Known rows, with every way that one mark hangs from another:
viba[sopu[kize] teba[bame[nalap]]]: [-11, -19, -7, -22, -17, 10, -1, -9, -19, 27, -18, -19, -8, -4, 2, -2, 9, 13, 21, 26, -9, 2, 5, -6]
gavi[bame[teba[viba]]]: [10, -20, 5, -21, -14, 25, 11, 19, -17, -7, 13, -5, 20, 18, -5, 5, 1, -2, -11, 2, 9, -22, 12, -1]
gaser[nalap]: [4, -11, 15, 1, -14, 8, 10, -3, -1, 16, -4, -18, 0, 3, -6, 7, 3, -6, -5, 17, -5, -8, 20, 1]
teba[bame viba[sopu]]: [-13, -12, -2, -26, -7, 15, 1, 10, 3, 6, -8, -14, 4, 9, -18, 13, -12, -6, -9, 25, 16, -12, 7, 8]
viba[sopu[kize]]: [-8, -7, 6, -13, -16, 15, -9, 0, -7, 18, -7, -1, 8, -8, 4, 1, -6, 6, 2, 9, -13, 5, 2, 10]
nalap[gaser]: [12, -9, -4, 2, -6, 14, 11, -6, 0, 10, -1, -8, 3, 12, 6, 2, -12, -3, 7, 19, -13, 3, -2, 4]
nalap[bame[bezu gavi teba] gaser]: [12, -1, 9, 3, -15, 28, 27, -10, -9, -1, -4, -17, 0, 24, -17, 5, -7, -30, -1, 32, -30, -11, 3, -5]
gavi[bame[nalap teba]]: [13, -22, 5, -31, -13, 21, 16, 6, -14, -1, 10, -9, 3, 16, -3, -3, 5, 2, 0, -2, -9, -14, 9, -9]
teba[bame viba]: [-6, -11, 0, -13, -4, 12, 4, 7, -4, 5, -3, -14, -1, 20, -20, 11, 0, -5, -4, 23, 21, -19, 8, 7]
viba[sopu teba]: [-10, -10, -3, -10, -16, 11, 2, -3, -10, 17, -15, -14, 4, -10, 7, 3, 3, 2, 10, 16, -11, 3, 2, -5]
nalap[bame[gavi teba[viba]] gaser]: [13, -5, 13, -8, -19, 28, 22, 5, -7, 6, -2, -18, 12, 21, -8, 10, -5, -20, -10, 31, -15, -18, 5, 2]
bezu[bame[nalap[gaser]]]: [33, -7, 11, -11, 3, 1, 20, -4, 7, 6, 0, -17, -1, 22, 5, -3, 7, 2, 14, 22, -24, 3, 9, -8]
gaser[nalap[bame[gavi]]]: [6, -2, 29, -3, -20, 9, 17, -5, -2, 17, -14, -23, -5, 3, -16, 9, 2, -14, -14, 27, -12, -11, 21, 0]
kize[sopu]: [4, -4, 0, 1, -22, 10, 1, -1, -8, 6, -7, -8, -10, 7, -9, 12, -6, -7, 14, 2, -4, -11, 11, 15]
gaser[nalap[bame]]: [7, -3, 23, -2, -12, 8, 19, -3, -2, 15, -8, -17, -5, 0, -9, 12, -1, -12, -12, 21, -11, -18, 29, -3]
teba[bame]: [-10, -8, -5, -12, -6, 7, 5, -6, -3, 5, -4, -7, -10, 8, -16, 6, -7, 2, 2, 15, 11, -8, 6, -4]
bezu[bame[gavi nalap[gaser]]]: [32, -6, 18, -13, -6, 4, 17, -5, 8, 9, -8, -23, 0, 28, -5, -6, 9, -1, 13, 29, -26, 11, -1, -5]
viba[sopu teba[bame]]: [-18, -14, -12, -17, -12, 9, 3, -4, -9, 13, -17, -17, -3, -7, -3, 6, -4, 5, 10, 23, 2, 0, 4, -11]
sopu[kize]: [2, -9, 8, 6, -17, 11, -6, -5, -18, 19, 1, 1, 4, 7, 3, -1, 11, 8, 9, 7, -10, -3, 5, 12]
nalap[bame[bezu gavi] gaser]: [15, 3, 14, 6, -9, 18, 26, -14, -3, 4, -14, -17, -7, 23, -18, 5, -10, -29, 0, 36, -33, -2, 1, 3]
gavi[bame]: [11, -13, 5, -17, -8, 11, 11, 5, -9, -2, 2, -1, 7, 9, -2, 1, -9, 4, -6, 0, 1, -7, 7, 2]
gaser[nalap[bame[teba]]]: [3, -6, 21, -4, -17, 15, 20, 2, -7, 10, 1, -17, 1, 2, -8, 13, 4, -13, -13, 18, -9, -25, 30, -9]
gaser[nalap[bame[bezu teba[viba]]]]: [7, -8, 25, 1, -14, 18, 22, 3, -9, 5, 1, -22, 2, 16, -20, 15, 9, -28, -12, 27, -12, -32, 32, -4]
nalap[bame]: [3, 7, 16, -4, -6, 8, 14, -4, -3, 6, -6, -5, -7, 2, -5, 9, -2, -11, -7, 10, -14, -18, 16, 0]

Rows:
[-2, -2, 15, -15, -16, 23, 9, 11, -13, 8, 2, -6, 10, 3, -3, 11, 3, -11, -12, 13, -9, -28, 19, 2] => nalap[bame[teba[viba[sopu[kize]]]]]
[-7, -13, 5, -9, -12, 31, 7, 8, -10, -6, 7, -12, 12, 24, -19, 9, 9, -26, -2, 17, -13, -22, 7, 0] => bame[bezu teba[viba[sopu]]]
[0, -22, 10, -29, -20, 28, 1, 9, -12, 16, 7, -15, 9, 15, 0, 1, 19, -5, 5, 12, -17, -19, 10, 4] => bame[nalap teba[viba[sopu[kize]]]]
[17, -7, 13, -7, -5, 12, 9, 16, -4, -6, 12, -9, 19, 25, -4, 7, 15, -2, 0, 13, -1, -18, 16, -11] => bezu[bame[teba[viba]]]
[16, -13, 13, -4, -13, 19, 17, -22, 0, 13, -14, -28, -15, 36, -23, -7, 10, -24, 19, 36, -42, 10, -12, 6] => bame[bezu gavi nalap[gaser]]
[1, -16, 15, -10, -23, 27, 12, -14, -12, 3, -1, -25, -10, 35, -31, -5, 25, -26, 14, 20, -34, -6, -4, -6] => bame[bezu gavi nalap teba]
[4, -18, -10, -3, -5, 9, 18, -18, -16, 12, -11, -25, -18, 21, -11, -1, 13, -5, 28, 34, -16, -5, 4, -12] => viba[teba[bame[bezu nalap[gaser]]]]
[-2, -12, 11, -14, -15, 18, -7, 11, -7, 18, -3, -8, 15, 7, 0, 7, 3, -3, -4, 16, -3, -9, 5, 20] => teba[viba[sopu[kize]]]
[-8, -15, 5, -18, -16, 28, 1, 16, -6, 3, 8, -8, 19, 10, -5, 10, 5, -9, -9, 8, 1, -20, 8, 1] => bame[teba[viba[sopu]]]
[28, -11, 14, -15, -12, 13, 17, 1, 1, 3, 1, -21, 8, 30, -4, -6, 14, -2, 11, 25, -23, 4, 3, -15] => bezu[bame[gavi nalap[gaser] teba]]
[4, -7, 26, 1, -22, 19, 22, -6, -10, 7, -7, -25, -2, 14, -26, 9, 7, -25, -11, 28, -18, -20, 23, -8] => gaser[nalap[bame[bezu gavi teba]]]
[17, -23, 4, -8, -7, 32, 20, -3, -10, 2, 10, -24, 0, 42, -13, 2, 19, -27, 14, 29, -31, -21, 6, -1] => bame[bezu nalap[gaser] teba[viba]]
[6, -20, 11, -10, -10, 28, 13, -1, -12, 0, 10, -21, -3, 38, -21, 1, 28, -27, 11, 18, -25, -28, 10, -1] => bame[bezu nalap teba[viba]]
[27, -19, 3, -18, -1, 17, 24, -7, -8, -1, 0, -15, -5, 29, -8, -5, -5, -10, 9, 16, -27, -4, 4, 0] => gavi[bame[bezu nalap[gaser]]]
[16, 3, 7, 6, 1, 15, 26, -12, -3, 2, -6, -12, -7, 17, -7, 7, -12, -25, 1, 29, -31, -13, 10, 1] => nalap[bame[bezu] gaser]
[15, -5, 6, -6, -8, 26, 23, 7, -7, 3, 5, -12, 11, 17, 3, 12, -7, -17, -8, 24, -14, -26, 14, -2] => nalap[bame[teba[viba]] gaser]
[5, -7, 28, -6, -25, 19, 19, 5, -7, 12, -5, -25, 6, 12, -18, 13, 9, -19, -17, 27, -5, -24, 24, -2] => gaser[nalap[bame[gavi teba[viba]]]]
[-4, -15, -1, -4, -14, 8, 13, -19, -18, 13, -18, -29, -20, 23, -24, -3, 22, -8, 24, 32, -12, -2, -2, -10] => viba[teba[bame[bezu gavi nalap]]]
[-5, -10, 2, -5, -2, 14, 9, 0, -6, -2, -3, -16, -4, 32, -30, 10, 4, -18, 1, 29, 9, -21, 9, 6] => teba[bame[bezu] viba]
[11, -19, 6, -12, -10, 27, 17, 12, -19, -14, 14, -8, 15, 30, -16, 4, 5, -14, -6, 7, -2, -24, 11, -1] => gavi[bame[bezu teba[viba]]]
[-13, -10, 0, -19, -4, 18, 6, 4, 0, 0, -9, -17, -1, 21, -30, 12, -8, -19, -3, 30, 7, -14, 6, 7] => teba[bame[bezu] viba[sopu]]
[11, -2, 9, -7, -19, 25, 23, -2, -6, 5, -4, -14, 5, 14, -6, 6, -10, -16, -7, 26, -21, -10, 3, -5] => nalap[bame[gavi teba] gaser]
[2, -18, -6, -10, -16, 8, 14, -16, -13, 20, -17, -29, -13, 17, -9, -3, 12, 2, 23, 35, -8, 3, -3, -9] => viba[teba[bame[gavi nalap[gaser]]]]
[-16, -16, -10, -13, -19, 11, -4, -6, -21, 22, -16, -12, 0, -8, 2, 2, 2, 14, 15, 23, 1, 3, 3, -5] => viba[sopu[kize] teba[bame]]
